(in the rows, 128 means zero)
Known rows, with every step that occurs:
D -> P -> U: [152 138 123 140 113 115 139 138 168 147  79  88 177  95 111 205 123 133
 108 129 148 137 114  92  68 105 169 168 129 109 125  99 112 131 120  99
  90 141 152 127  93]
F -> Y -> R: [167 161 103 190 131 152 117 119 119 105 125 129 132 134  95 124 119  71
 115 111  53 136 128  93 115 163 151 134 108 148 137 105 116 159  99  87
 116  98 146  92  97]
G -> H: [150  93 127 135 123 156  93 138 166 136 105 167 145 101 146 156 127 141
 119 125 117  93 110 121 113 118 130 183 129 126 101 144 104 107 117 127
 142 114 139 130  98]
G -> H -> C: [143  94 145 136 121 141  92 117 181 166  88 171 162 110 143 162 124 121
 114 135 139 129 163 111 125 128 154 185 101 143 130 160  91 117 129 138
 133  92 114 132 127]
N -> W -> E -> V -> P -> U -> Y -> L: [177 131 134  84 102 118 211 152 227 126  95 170 182 185  94 218 140 110
  69 146  80 129 120 110 122 120 143 181 100 117 126 157 106 100 113 158
  65 177 149 124 136]
H -> C -> P -> V -> E: [183 110 130 156 143 122 109 155 156 146 114 164 178 153 151 171 160  87
 127 168  98 141 164 132 144 120 239 132 119 129 128 117  96 127 120 152
 130 138  89 163 102]
N -> W -> E -> V -> P -> U -> Y: [171 154 145 115  90 112 212 152 190 124 109 165 181 146 114 213 118 127
  59 136  91 120 167  94 120 123 159 160 109 155 146 146  96 104  91 143
  99 177 155 154 146]
R -> Y -> U -> P: [194 132  65 128  94 170 125  77 153 121 126 162 116 133  84 156 112 132
  94 142 158 158 126  80 154  96 201  77 122 122 143 115  94  93 136 156
 109 139  78 121 113]
S -> P -> D: [156 160  96 149 139 112  98 140 190 149 102 120 139 133 140 164 113 130
 152 148 129 109 138 107 139 106 158 159 114 121 181 144  94 125 148 125
 136 165 105 115  75]
R -> Y -> U: [193 132  70 106 105 153 126 113 155 121 111 154 125 124 103 139 117 119
  89 152 147 129  97 108 128  90 172  91 114 110 114 116 106 130 116 118
  97 109  72 132 115]
D -> P -> S: [159 142 128 170 141 107 139 175 191 131 115  87 142 114 108 174 137  94
 134 162 164 119 121  91  87 113 193 175 124 118 170 130 152 155 123 128
 103 136 118 137  84]
G -> H -> C -> P -> D: [146  98 117 143 107 131 120 150 222 158  97 153 158 147 195 166  90 150
 152 164 132 116 145  99 122 110 157 171 131 123 134 174 103 132 166 163
 158 129  97 116  81]
A -> Y -> U: [188 127  71 111 113 125 128 112 135 136 142 151 153 127  88 113 124  94
 119 111 121 146 150 123 108  75 139 121 151  86 131 119  85 110 119  91
 116 103 127 133 105]
C -> H -> G: [179  84  90 162 136 126  90 156 184  95  96 164 131 133 180 149 139 122
 131 141  95 128 118 161 137 137 172 141 142 125 127 123  96 150 132  96
 132 156 132 135  98]
E -> V -> P -> D: [162 154 129 146 153 105 156 147 175  93 113 149 150 172 155 173 155 104
 117 118 102  86 151 119 113  98 123 166 135 124 145 147 139 137 133 136
 161 159 122 111 102]
N -> W -> E -> V -> P -> C -> H -> G: [186  76 136 149 137  80 128 168 227 104 117 191 141 162 172 182 175 120
 109 110  81 139 174 167 168 160 212 158 132 153 163 130 117 153 140 125
 153 190 138 146 105]
N -> W -> E -> V: [164 147 154 142 142  78 143 155 147 130 140 152 149 160 123 167 162 129
  84 123 121  95 171 132 131 120 145 166 120 139 144 101 137 132  88 114
  96 183 137 107 113]
V -> P -> D: [148 154 120 138 139 127 132 120 185 117 111 138 150 158 148 172 108 119
 138 118 107 112 150 119 105 101 132 153 129 105 144 165 123 140 139 106
 169 139 122 114 107]
U -> P: [145 139 106 166 121 158 113  94 134 125 115 151 135 142 112 168 126 139
 118 124 133 141 159  93 148 117 178 120 133 129 148 118 101  97 141 145
 120 152 124 105 113]
U -> Y -> A: [127 147  44 149 126 134 145 162 151 143 114 152 138 151 132 173 113 101
 122 140 109 111 112 136 141 120  95 142 139 120 123 165 103 103  91 124
  83 135 108 148 146]
U -> P -> D: [147 152  93 152 128 136 114  97 160 140 131 137 127 162 148 176  97 153
 152 140 134 118 150  96 153 104 149 129 136 106 170 142 120 103 151 143
 129 181 111  87 103]
E -> V: [173 145 127 159 157 115 136 162 127  97 110 160 151 148 139 150 189 107
  84 122 116  78 137 125 136 106 130 158 131 140 121  96 132 126 112 141
 106 156 129 116 109]
P -> C -> H -> G: [175  75  87 160 130 122  83 156 204 116  91 177 124 139 195 163 145 130
 141 135  92 129 125 168 175 148 206 140 138 126 149 124  99 156 157 125
 130 165 121 142 102]
V -> E: [166 136 123 167 158 119  94 130 113 121 135 122 153 154 109 169 152 102
  93 139 101 117 154 123 121  98 184 164 123 108 122 117 110 128  78 128
 136 163 118 136  94]
H -> C: [138 138 131 149 127 125 107 108 158 163  84 148 160 137 126 159 126 103
 107 132 139 140 179 109 134 117 165 149  99 136 148 141  99 135 135 123
 114 104 100 122 142]
A -> Y: [162 148 105 154 117 119 129 133 121 117 140 157 161 134 121 123 135  84
 139 109 114 128 168 137 104  93 139 151 137 114 138 108 103 133 125  76
 117 116 155 139 119]
F -> Y: [164 158 120 162 124 167 116 145 125 115 129 148 124 136 109 124  95 103
 137 136 114 120 142 109 124 129 174 137 113 146 131 110 100 160  90  62
 111 109 134 132 104]
D -> P -> U -> Y -> A: [128 142  54 140 103 117 169 174 176 158  95 111 163 118 118 215 103 105
 120 142 133 130  99 110  97 118 118 158 142 108 127 145 100 106  94 115
  66 146 131 157 125]
C -> H: [154 134  92 159 147 154 100 171 181  99  93 129 147 118 172 144 121 136
 113 167  93 103 106 131 130 111 169 143 131 137 114 125 128 128 129 123
 120 136 137 132 100]
D -> P -> C: [144 121 115 156 138 103  91 156 174 148  84 119 156 119 113 192 146 124
 131 107 150 148 132 115 130 138 197 152 145 124 150 108 125 146 140 136
 127 120 111 138 102]
N -> W -> E -> V -> P: [159 147 169 140 139  93 171 137 173 105 126 161 163 162 106 179 170 102
  73  97 110 125 189 125 108 125 158 167 125 145 140 125 123 132  99 113
 151 155 144 132 118]
E -> V -> P -> U -> Y: [186 151 118 124 105 136 207 162 176 101  79 170 182 132 132 201 142 108
  58 136  84 106 141  92 122 112 153 157 117 149 124 142  94 102 109 165
 110 151 146 163 140]
D -> P: [150 128 121 162 141 106 103 152 160 126  90 101 164 110  90 181 135 113
 125 116 155 145 120 109  73 127 160 158 153 124 133  98 113 136 114 100
 137 106 132 130  94]
W -> N: [132 139  88 151 130 127 130 138 133 141  87 120 135 131 104 163 136 120
 103  95 106 123 113 153 120  96 148 173 106 125 149 101 118 132 109 110
 119  98 120 103 109]
W -> E -> V -> P -> S: [169 179 157 148 156 102 202 178 200 110 139 160 144 150 140 159 175  74
  73 140 123  92 169 117 131 104 180 201 107 138 161 141 155 138 113 160
 109 161 130 140  94]
P -> V -> E -> W: [197 158 112 124 162 136 102 154 113 103 141 155 180 100 137 148 155 123
 116 136  97  82 117 109 156 117 214 161 101 111 144  85 120 116  96 106
  95 163 117 140 118]

Rows:
[185 154  89 134 156 120 111 168 136 127 110 123 169  91  90 161 159 112
 105 108  93 108 109 129 172 109 246 197  67 133 200  68  95 112  96 125
 121 136 111 141  94] | S -> P -> V -> E -> W -> N
[176  78 102 155 132 124 101 148 218  99  80 186 137 140 183 173 155 112
 127 115  84 150 141 166 161 155 216 145 139 136 150 142  96 157 165 124
 167 148 130 157 108] | V -> P -> C -> H -> G
[168 138 108 141 130 152 103 107 142 141 124 188 141 128 145 164 146 115
 155 132 115 130 133 127 168 135 183 100 124 132 146 108 110  84 149 120
 100 143 115 125 127] | U -> P -> V
[217 140  84 102 149 154 103 114 117 112 159 157 165 108 100 150 143 138
 108 131 113 119 128  75 178 109 236 126 118  92 160  87  99  75 108 148
 101 175 106 129 111] | Y -> U -> P -> V -> E -> W
[130 144 139 131 122  99 118 116 160 165 137 137 149 153 108 169 101 146
 115 126 130 132 168 132 115 126 151 151 114 119 148 128 116 130  93  78
 103 163 135 106 118] | N -> W -> E
[201 160 103 131 162 128  89 159 136 108 128 146 180  85 118 150 165 117
 118 141 106  94 123  94 169 121 245 167  89 128 178  82  89 111 106 125
 108 168 114 158 100] | S -> P -> V -> E -> W
[156  96 140 160 103 150 156 178 231 154 103 152 151 123 179 153 124 116
 124 190 145 109 151  82 129 108 215 181 107 144 147 177 121 144 164 189
 122 127 101 146  81] | G -> H -> C -> P -> S
[137 173  82 121 116 109 223 181 186 147 115 172 167 146 144 205 136  87
  67 124  99 108 142 136 131 113 108 185 123 125 122 151 107  91  75 146
  66 167 142 159 133] | W -> E -> V -> P -> U -> Y -> A
[169 123  83  92  96 159 166 142 200 136  75 155 166 160 116 196 114 119
  98 167  88 120  71 106 135 104 130 160 102  94 107 153  95  97 133 154
  42 151 134 118 131] | P -> U -> Y -> L
[142 114 120 164 107 138 137 145 184 141  76 152 173 148 149 154 126 127
 112 148 134 152 171  98 127 114 203 132 136 142 128 134  87 144 162 158
 137 105 100 133 109] | H -> C -> P
[198 142  82 140 102 166 160 107 183 135 144 147  98 133 107 148 116 110
 105 185 165 126 132  63 164  87 225 104  96 120 174 140 133 115 146 177
  81 163  69 133 106] | R -> Y -> U -> P -> S
[185 101 116 149 150  94 130 183 226  97 106 208 142 152 192 173 184 106
  95 114  84 132 160 184 183 156 202 170 138 147 150 119 107 144 135 150
 148 168 134 153  91] | W -> E -> V -> P -> C -> H -> G
[173 142 147 155 153 123 161 149 157  76  94 164 165 150 124 167 196  86
  78  97 102 110 158 116 110 114 151 162 136 147 121 120 120 132 123 140
 157 129 140 138 113] | E -> V -> P
[192 141 103 134 146 142 118 177 132  93 135 155 192 109 153 142 149 139
 119 147  98  91 114  99 151 116 236 151 123 114 138  85 111 126 119 130
 113 164 114 148  97] | C -> P -> V -> E -> W
[161 148  91 122  87 149 165 145 160 141  85 148 166 117 136 188  91 137
  88 158  98 106 119  92 131 111 147 143 110 128 125 143  86 101 109 139
  76 151 136 147 144] | P -> U -> Y
[196  81 114 165 143 110 123 173 211  77  87 199 140 150 192 175 199  99
 109 113  77 123 144 164 170 149 207 154 144 153 144 126 113 160 157 147
 161 166 129 155 101] | E -> V -> P -> C -> H -> G
[177 101 109 127 127 141 129 179 170 138 106 159 190  96 139 161 137 137
 108 122  97 116 118 122 154 114 239 210  85 140 162  98  99 111 114 162
 135 102 111 145  98] | G -> H -> C -> P -> V -> E -> W -> N
[187 146  57 119 104 148 125  81 175 133 139 146 108 156 126 163  82 143
 132 155 152 132 130  80 156  86 169  88 123 100 165 140 114 101 148 153
 113 169  65 101  97] | R -> Y -> U -> P -> D
[146  78 127 151  95 151 122 153 207 147  78 170 172 126 165 157 119 143
 111 149 136 138 154  98 119 123 190 163 138 147 112 152  83 126 160 169
 156  93 114 139  95] | G -> H -> C -> P
[174 153  86 132  90 143 153 156 182 148  67 140 172  99 119 187 104 131
  90 160 107 121 130  79 144 118 183 151  97 147 160 144  56  92 124 158
  91 160 131 163 122] | S -> P -> U -> Y
[157 160 156 132 146  75 163 136 195 119 142 146 154 185 139 187 132 122
 116 115 108 103 181 129 108 112 131 170 122 125 163 150 145 140 112 113
 151 183 130 105 103] | N -> W -> E -> V -> P -> D
[147 120 109 151 145 154 108 168 215 100  77 150 155 127 175 171 141 128
 108 139  79 124 131 134 154 128 220 143 128 148 130 155 129 140 160 151
 157 131 136 154 112] | V -> P -> C -> H
[174 115  72 128 116 164 115  74 142 138 124 146 122 140  81 156 120 143
 105 119 140 158 149  80 150 102 175  92 152 102 139 125  86  76 143 163
 126 140 105 100 105] | Y -> U -> P
[171 133  65 120 121 139 113  82 167 149 140 131 119 163 118 165  90 157
 139 136 139 136 147  86 148  89 146 106 149  85 161 150 105  87 151 159
 128 169  92  81  93] | Y -> U -> P -> D
[130 160  59 150 116 138 136 136 149 133 121 150 119 139 149 160 136  82
 127 145 143 102  95 145 128 103 129 130 107 118 120 128 134 144 103  84
  73 141  90 142 130] | R -> Y -> A
[156 145 121 145 159 118 138 201 224  98 103 172 158 139 183 169 168 121
  77 135  84 111 151 154 178 130 206 172 129 156 131 132 142 128 134 175
 132 146 142 150  96] | W -> E -> V -> P -> C -> H
[132 159  99 122 103  98 216 165 187 149 125 154 162 162 126 215 127 100
  81 125  98 111 152 119 119 120 118 169 117 132 138 163 114 103  76 124
  74 190 148 159 150] | N -> W -> E -> V -> P -> U -> Y -> A
[176 151 114  81 114 133 217 168 228 120  86 189 180 176 112 204 144  94
  56 145  82 123 106 119 138 110 132 196 106 109 110 149 101  89 109 181
  57 150 149 129 119] | W -> E -> V -> P -> U -> Y -> L
[182 115  50 133 110 177  95 137 209 115 108 160 116 127 153 159 116 148
 108 170 118 139 110 101 202 113 249  80 118 145 146 128 124 108 167 190
 105 153  80 141 108] | R -> Y -> U -> P -> C -> H
[166 133 137 148 146 120 143 152 166 104  90 181 153 155 141 180 202  98
  89  89 100 106 165 128 161 129 189 159 125 148 138 127 134 141 152 170
 149 137 119 142 119] | E -> V -> P -> C
[157 126  84 161 145 142  74 183 221 125  77 134 143 106 167 159 143 137
 122 165  96 119 122 122 191 132 242 144 109 161 164 137 106 131 163 166
 130 151 122 156  86] | S -> P -> C -> H
[145 132 104 156 115 117 134 149 204 153  95 132 158 167 180 162  93 142
 149 166 134 126 167  98 130 102 166 139 133 115 151 157 111 147 170 153
 138 137  87 111  96] | H -> C -> P -> D
[160 148 118 174 126 152 149 122 169 134 136 131 118 141 127 161 130 115
 127 165 145 110 156  79 157 104 205 142 107 125 182 148 142 112 151 165
  93 175 114 115 101] | U -> P -> S
[152 134  88 153 119 129 133 161 185 127 113 131 144 167 183 159  93 159
 152 160 122 101 124 112 115  97 147 137 155 104 132 143 119 145 161 140
 144 157 109 105  70] | C -> P -> D
[152 122  83 169 132 164  89 149 195 117 103 149 133 130 172 171 131 155
 128 155  98 124 138 111 196 132 233 121 132 145 148 136 128 107 176 186
 120 164 124 130 107] | U -> P -> C -> H
[176 150  86 137 152 139 123 134 114 115 132 140 158 116  96 168 147 129
 108 100  98 117 121 120 177 106 231 173  86 125 187  67 112  91 101 139
 112 148 116 118 113] | U -> P -> V -> E -> W -> N
[172 159 128 147 103  94 204 129 174 111 112 143 188 145 100 203 142  93
  46 112  34 139 155  86 114 159 136 151 100 156 144 132 114 105  96 162
 104 164 161 121 133] | N -> W -> E -> V -> P -> U -> Y -> R
[166 137  67 165  84 143 180 145 165 114  82 126 180 131 133 176 113 120
  74 143  44 139 105  74 118 143 149 126 129 140 115 129  91 114 137 185
 100 134 140 118 105] | C -> P -> U -> Y -> R
